What can hang from each mark:
loku: sokod
sokod: fako renud
senus: loku renud
fako: nava senus
renud: nava
lateg: fako renud
nava: fako loku

Every row comes from one small tree of marks. Brackets hold a mark, then the marks that hang from it, in alphabetical order. Every link used is in the known rows. Which tree was each row made from?
Known rows:
(fako (nava (loku sokod)) senus): [ -8.5   7.4 -34.7  13.8  -4.9  28.0  -4.7   5.0 -10.3  21.4  -3.2  -7.6
  23.0 -14.7 -28.6   9.1 -12.7  -1.3  -2.0  10.3 -18.9  -3.1]
(sokod (fako nava (senus loku))): [  4.6   0.0 -16.7  -6.8 -22.6  12.4  10.6   3.4 -28.0 -13.9  15.0  -4.2
   3.3 -13.3   8.3  11.8 -26.0   5.1 -12.7   1.0 -22.4   0.3]
(sokod (fako (senus loku)) renud): [ -5.9 -15.0  -6.4  -6.5 -29.1  14.9  13.4  -1.8 -38.4 -50.9   0.5   7.5
  -6.4  -8.3  -3.3  16.7  25.3  15.3 -14.3  10.0 -28.9   6.2]
(renud (nava (fako senus))): [ 41.0   9.6 -10.3   3.3  -1.3  13.5   7.7   8.0   8.3 -38.5  -7.6  17.0
  -9.6   0.0  -5.6   9.0   1.1  -9.3   5.4 -32.5  -1.9  -3.0]
(lateg (fako (senus loku)) (renud nava)): [  0.4  13.4 -40.0  -8.4  -9.0   2.2  -2.4   5.7  24.1 -42.9   5.0 -15.8
 -27.2  15.6  -3.3 -10.0   4.8  -3.2 -21.2  24.3   4.7  15.9]
(fako nava senus): [ -1.7  -1.2 -25.1   4.0  -6.9  13.3  -4.6   2.6  -2.4  -2.5   1.3  -5.2
  19.0 -10.7 -24.5   7.1  -8.2   1.4   1.6  -5.5 -21.0   6.1]
(sokod (fako (senus loku)) (renud nava)): [ 20.1  -5.0 -11.4  -4.2 -29.6  14.3  17.0   3.2 -32.2 -60.4   1.7  17.2
 -12.6  -8.1   4.8  19.0  12.7  11.0 -12.8   2.0 -27.0   2.7]
(nava (fako (senus renud)) (loku sokod)): [-14.5  -4.9 -15.3   4.5   1.2  44.4   4.2   4.1  -6.6   9.1 -17.3   2.1
   4.4  -4.4 -32.1  16.8  28.6  -6.0  -6.3  -8.8  -7.7 -12.6]
(renud (nava (fako senus) (loku sokod))): [ 34.2  18.1 -19.9  13.2   1.4  28.4   7.6  11.0   0.1 -13.8 -12.8  14.5
  -5.0  -3.8  -9.6   9.7  -3.2 -11.7   2.0 -16.5   0.5 -12.6]
(renud nava): [ 37.8  14.5  -6.7   3.6  -0.2  -1.8   4.5   8.1   7.4 -13.7   1.7  13.2
  -8.1  -0.8  11.8   4.2 -18.2  -5.2   2.6 -11.4   2.2  -5.7]
(senus loku (renud nava)): [ 23.6   4.3  -1.3 -33.4 -13.5   7.9   1.0  14.1   4.9  -0.1   8.4   7.0
 -33.3  -1.8   8.5  27.0   6.2   1.9 -40.8  -8.7 -14.6  -9.7]
(nava fako (loku sokod)): [  7.4   7.0  -6.2  14.4  10.2  32.3   5.0   4.9 -11.9  20.6 -22.2  -1.2
   5.8  -2.3 -18.2   2.0   6.6 -11.0  -0.1  -6.5  11.4 -18.9]
(lateg (fako nava)): [ -4.7  -0.5 -12.9  14.2   7.1  -6.5  -3.8   1.1  13.3  17.1  19.4 -14.5
  10.8   6.2 -10.6  -3.4 -22.9  -3.0  -3.5  16.0   9.1   2.1]
(loku (sokod (fako nava))): [ 17.3  -2.4  12.1  12.5 -13.3  35.1  14.4   6.1 -24.0   8.9  -0.4  -8.5
  10.2   3.2  18.3   0.4 -29.7  -9.6   0.5  -2.6  -5.6 -21.3]
(fako nava (senus loku)): [ 10.8  10.2 -26.9  -9.6 -14.6  15.8  -5.5   7.9  -8.3  -9.3   2.8  -6.3
  -0.4 -10.3 -21.8  12.8  -4.7   1.8 -21.0  -5.9 -24.2   3.2]
(senus (loku sokod) (renud nava)): [ 31.2   5.4   9.7 -27.0 -18.6  32.7   5.3  18.6  -0.1   0.0   1.9   4.6
 -35.1   6.7  12.1  26.7   6.5  -5.2 -42.1 -10.2 -15.8 -22.0]
(nava fako): [ 16.1  -5.3   7.0  -0.3   6.8  11.3   5.0   0.4  -0.5 -13.8 -15.2   1.7
  -0.4   3.9 -13.2  -0.3  12.8  -8.0   5.3 -29.9   7.7  -4.9]
(sokod fako renud): [ -3.6 -21.6   6.6   3.3 -16.9   4.4  14.9  -5.7 -34.7 -25.6  -2.0   5.8
   7.8  -6.0   7.2   4.9   8.6  11.5   3.0  10.8 -13.0   0.9]
(senus (loku sokod) renud): [  5.4  -4.9  13.6 -29.4 -18.1  32.7   1.5  12.6  -5.4   9.4   0.6  -4.8
 -29.3   7.1   3.7  23.9  19.7  -2.4 -44.1  -2.2 -17.0 -19.5]
(renud (nava (fako senus) loku)): [ 28.1  17.8 -26.9   8.4   4.2  11.0   5.2   8.0   3.7 -14.4  -7.4  16.9
  -4.3  -8.9 -11.2  10.4  -3.3  -6.6   2.7 -16.1   1.6  -4.7]
(senus (loku (sokod (renud (nava fako))))): [ 44.6  13.0  12.4  -8.7 -14.9  33.2   6.5  14.7 -17.3 -27.6 -17.3   2.6
 -30.1  10.6  -0.6  11.2  18.8  -7.7 -31.3 -11.6  -6.4 -17.5]
(loku sokod): [ 12.4   0.7  14.8   9.4  -6.0  34.3   6.0   6.5  -7.3   0.2  -9.5  -4.1
  -3.0  11.7   4.4   0.5   1.0 -10.9  -2.1  -2.3  -2.1 -18.0]
(lateg fako (renud nava)): [  3.2   7.4 -27.3   0.4   3.3  -9.0  -0.7   2.4  26.8 -16.7   3.1 -18.4
 -12.8  17.5   7.6 -21.2 -13.0  -6.3  -4.6  24.5  19.8  10.4]

Which tree is each row?
[ 11.8 -13.0 -10.7   5.6 -24.4  11.4  16.6  -0.1 -28.5 -55.8   1.2  18.2
   1.3  -8.2   2.4  15.3  10.8  10.5   3.3   1.7 -24.9   4.5] -> (sokod (fako senus) (renud nava))
[  4.5  -8.9  -7.9 -10.5   3.3   7.9   3.1   6.0  10.1  18.8   0.2   9.9
  -1.6  -6.9  -6.5  19.4   3.5  -0.8  -8.1 -11.8  -3.5  -9.4] -> (senus (renud (nava fako loku)))
[  0.3   0.6 -18.8 -24.5 -20.4  18.0  -0.1   9.3   5.3 -29.2   8.7   9.9
 -25.5  -4.2 -12.1  28.9  26.2   4.5 -30.1  -7.4 -29.8   3.0] -> (fako (senus loku (renud nava)))
[ 26.9  10.0  11.6 -10.5 -16.8  30.3   2.5  11.4 -19.9 -18.2 -13.2  -2.3
 -27.0   8.3   0.1   9.5  21.2  -3.0 -34.1   2.4  -9.8 -14.8] -> (senus (loku (sokod renud)))
[ -4.2  -2.3 -16.0  14.7   0.4  42.5   4.4   2.6 -16.9  -8.8 -27.9   4.3
   6.8  -3.0 -38.7  10.8  37.1  -4.7  -0.8  -4.8  -5.8 -10.9] -> (nava (fako senus) (loku (sokod renud)))
[ 24.5  -1.4  -7.6  10.0   2.7   6.1   4.3   2.6 -10.7 -17.1 -21.6  15.2
   2.1  -5.3 -18.9   6.8  20.7   2.3   2.2  -3.8  -0.1  -3.1] -> (sokod (renud (nava fako loku)))
[  2.8  -7.0 -23.0   9.1 -20.7  10.8  15.4  -1.2 -31.7 -38.5   1.2  18.4
   5.5 -15.4  -1.5  16.2   6.6  12.8   1.2  13.9 -23.4   3.7] -> (sokod (fako senus) (renud (nava loku)))
[-22.6 -12.6 -26.4  -3.0 -14.9  12.3   9.4  -1.5 -22.6  16.7  18.2  -3.5
  20.7 -21.9   0.0  16.4 -26.0   8.8  -3.9  11.1 -23.1  -0.4] -> (sokod (fako (nava loku) (senus renud)))
[ 39.3  14.5   9.9  -9.6 -17.3  29.1   4.1  14.3 -17.0 -23.0 -12.5   2.7
 -29.5   8.8   3.9  10.7  16.2  -4.7 -32.4  -1.4  -9.4 -15.8] -> (senus (loku (sokod (renud nava))))
[ 27.8  -6.8  16.1  14.0 -17.6  36.2  18.7   6.7 -27.9 -24.4 -10.1   6.3
  -0.2   8.0  15.7   5.4  -2.4  -4.6   1.6   0.0 -10.5 -19.4] -> (loku (sokod fako (renud nava)))
[ -4.2  -5.8 -12.5 -10.4   0.6   2.6   1.1   5.7  10.5  26.6   7.2   9.1
  -1.6  -8.2  -0.1  19.6  -2.8   3.1 -10.4   1.8  -7.2  -6.9] -> (senus (renud (nava loku)))
[ 24.4  19.6 -21.9  12.9  -5.7  18.4   9.5   9.7  -6.5  -1.7   2.6  13.7
  -2.5  -7.5  10.0  10.0 -22.7  -5.9  -0.8   5.8  -3.9 -12.3] -> (renud (nava (loku (sokod (fako senus)))))
[-23.1  -6.0 -27.3  -1.2   5.0  20.0  -0.5  -0.7  -0.9   9.2 -10.4   5.0
   5.6 -12.7 -36.2  16.3  27.8   1.3  -5.3  -7.6  -5.7  -1.4] -> (nava (fako (senus renud)) loku)
[ 33.9  -7.6   4.3   6.9  -0.8   7.4   7.2   2.9  -8.1 -35.0 -21.7  14.7
  -1.8   1.7 -14.3   5.7  24.7   1.1   5.1 -15.9  -3.0  -2.4] -> (sokod (renud (nava fako)))
[ 17.1 -13.0  15.7  14.8 -15.8  37.0  14.7   4.0 -33.2  -4.8 -11.3  -4.8
  12.6   3.9   5.7   3.2  -8.3  -3.2   1.7   3.0 -11.7 -18.4] -> (loku (sokod (fako nava) renud))
[ 37.4  11.8  10.4  -9.8 -23.1  29.1  11.4  13.1 -28.2 -26.4  -6.4   2.3
 -27.8   5.7  14.8  12.5   2.7  -2.3 -31.7   0.4 -11.7 -17.0] -> (senus (loku (sokod fako (renud nava))))
[-12.7  -2.4 -28.8   2.0   6.2  -7.2  -6.7  -0.5  19.5  11.4   1.4 -34.6
   8.0  11.5  -6.0 -25.4 -20.5  -4.1  -3.9  28.6  17.6  11.2] -> (lateg (fako nava) renud)
[ 12.4 -14.7   3.6 -13.9   0.0   9.9   5.0   6.6  13.7   2.5   0.1  10.2
  -5.6   0.0  -1.8  18.0   7.4  -2.5  -5.7 -23.9  -6.6  -8.8] -> (senus (renud (nava fako)))
[ 10.0 -13.8  20.0  12.4 -18.1  37.1  15.8   2.3 -31.5 -18.2 -10.6   0.0
   3.4   8.3   9.7   3.9   6.2  -2.4   0.4   5.3 -10.7 -17.1] -> (loku (sokod fako renud))
[-11.3 -14.1 -11.2  -8.4 -21.7  12.0  14.4  -0.5 -14.6 -23.1  18.7   9.1
  -0.1  -9.5  12.7  18.3  -7.2   6.6  -2.5  -1.8 -23.2   1.1] -> (sokod (fako (senus (renud nava))))
[ -3.8  -5.5 -23.0 -21.7 -16.4  19.4  -6.8   8.4  -2.6   4.2   6.8  -7.1
  -0.4 -11.8 -25.1  24.3   4.6   5.1 -28.5  -7.2 -32.1   2.1] -> (fako nava (senus loku renud))
[-13.8   5.7 -24.6  17.0  10.4  -7.2  -6.2   0.3  10.8  34.3  19.3 -14.8
  15.0  -1.1 -13.9  -2.0 -26.5  -1.2  -6.3  27.7  11.4   1.6] -> (lateg (fako (nava loku)))
[  2.7   4.1 -10.1  -8.1 -22.7  33.2   1.5   6.8 -12.3 -43.0  -6.3   3.5
 -20.9   3.2 -18.1  17.1  37.6   1.1 -25.4   1.1 -25.6  -0.3] -> (fako (senus (loku (sokod renud))))
[ -5.4  12.5 -39.2   4.3   7.4 -10.3  -3.3   2.4  24.1   0.4   3.4 -17.9
  -8.0   9.1   3.3 -19.8 -16.6  -4.2  -6.9  36.3  22.1  10.0] -> (lateg fako (renud (nava loku)))
[-11.8  -5.6  -8.3 -21.5 -23.5  35.9   0.3   8.1  -2.6 -23.1   3.0   1.4
 -22.5   1.7 -15.7  26.8  34.6   1.9 -32.0  -3.0 -31.0  -3.4] -> (fako (senus (loku sokod) renud))
[ 17.6   5.6 -17.9  -3.3 -18.6  33.4  -2.8  10.4 -16.3 -15.5  -7.6  -7.2
   0.1  -4.6 -24.9  14.0   6.5  -1.2 -21.8  -4.5 -28.0  -4.1] -> (fako nava (senus (loku (sokod renud))))
[  2.5  -4.4   7.3   8.7 -20.2  41.1  15.0   4.2 -21.5 -19.8   1.0  -0.9
  -1.0   5.9  12.0   6.9  -4.9  -6.9  -1.6  -0.4 -15.2 -14.9] -> (loku (sokod (fako senus)))
[ -3.5   4.9 -18.2  13.1   2.4  41.9   4.4   4.4 -10.8  -0.6 -20.7   2.2
   4.6  -3.2 -30.4   9.0  21.4  -8.2  -1.8  -7.3  -1.8 -11.8] -> (nava (fako senus) (loku sokod))
[-35.7 -13.1 -17.6   2.1  -4.1   5.0  -2.3  -1.7  20.6 -13.5  25.2  -4.7
  -4.5   9.8 -19.5  13.0  19.9   3.9 -12.2  17.3  -8.8  10.2] -> (lateg (fako (senus renud)))
[  3.6 -10.3  -2.7 -19.1  -7.6  25.0   3.7   4.2   0.4 -30.9 -10.1   4.5
 -15.4   1.3 -26.0  18.5  36.9  -2.8 -16.3 -30.6 -13.0  -1.2] -> (nava (fako (senus loku renud)))
[ -0.4  -7.5  -6.1  -7.2  -5.7  14.8   7.9   7.1   0.4  24.2   8.8   8.3
  -1.0  -6.3   9.4  20.1 -10.2   0.1 -11.1   3.2  -9.4 -13.6] -> (senus (renud (nava (loku (sokod fako)))))
[ 18.7   0.4  -0.3  -6.9  -8.1  34.3   6.0   6.1  -6.0 -39.9 -16.0   3.2
 -16.4   7.2 -21.8  11.0  31.1  -8.6 -12.0 -30.5  -8.4  -6.2] -> (nava (fako (senus (loku sokod))))
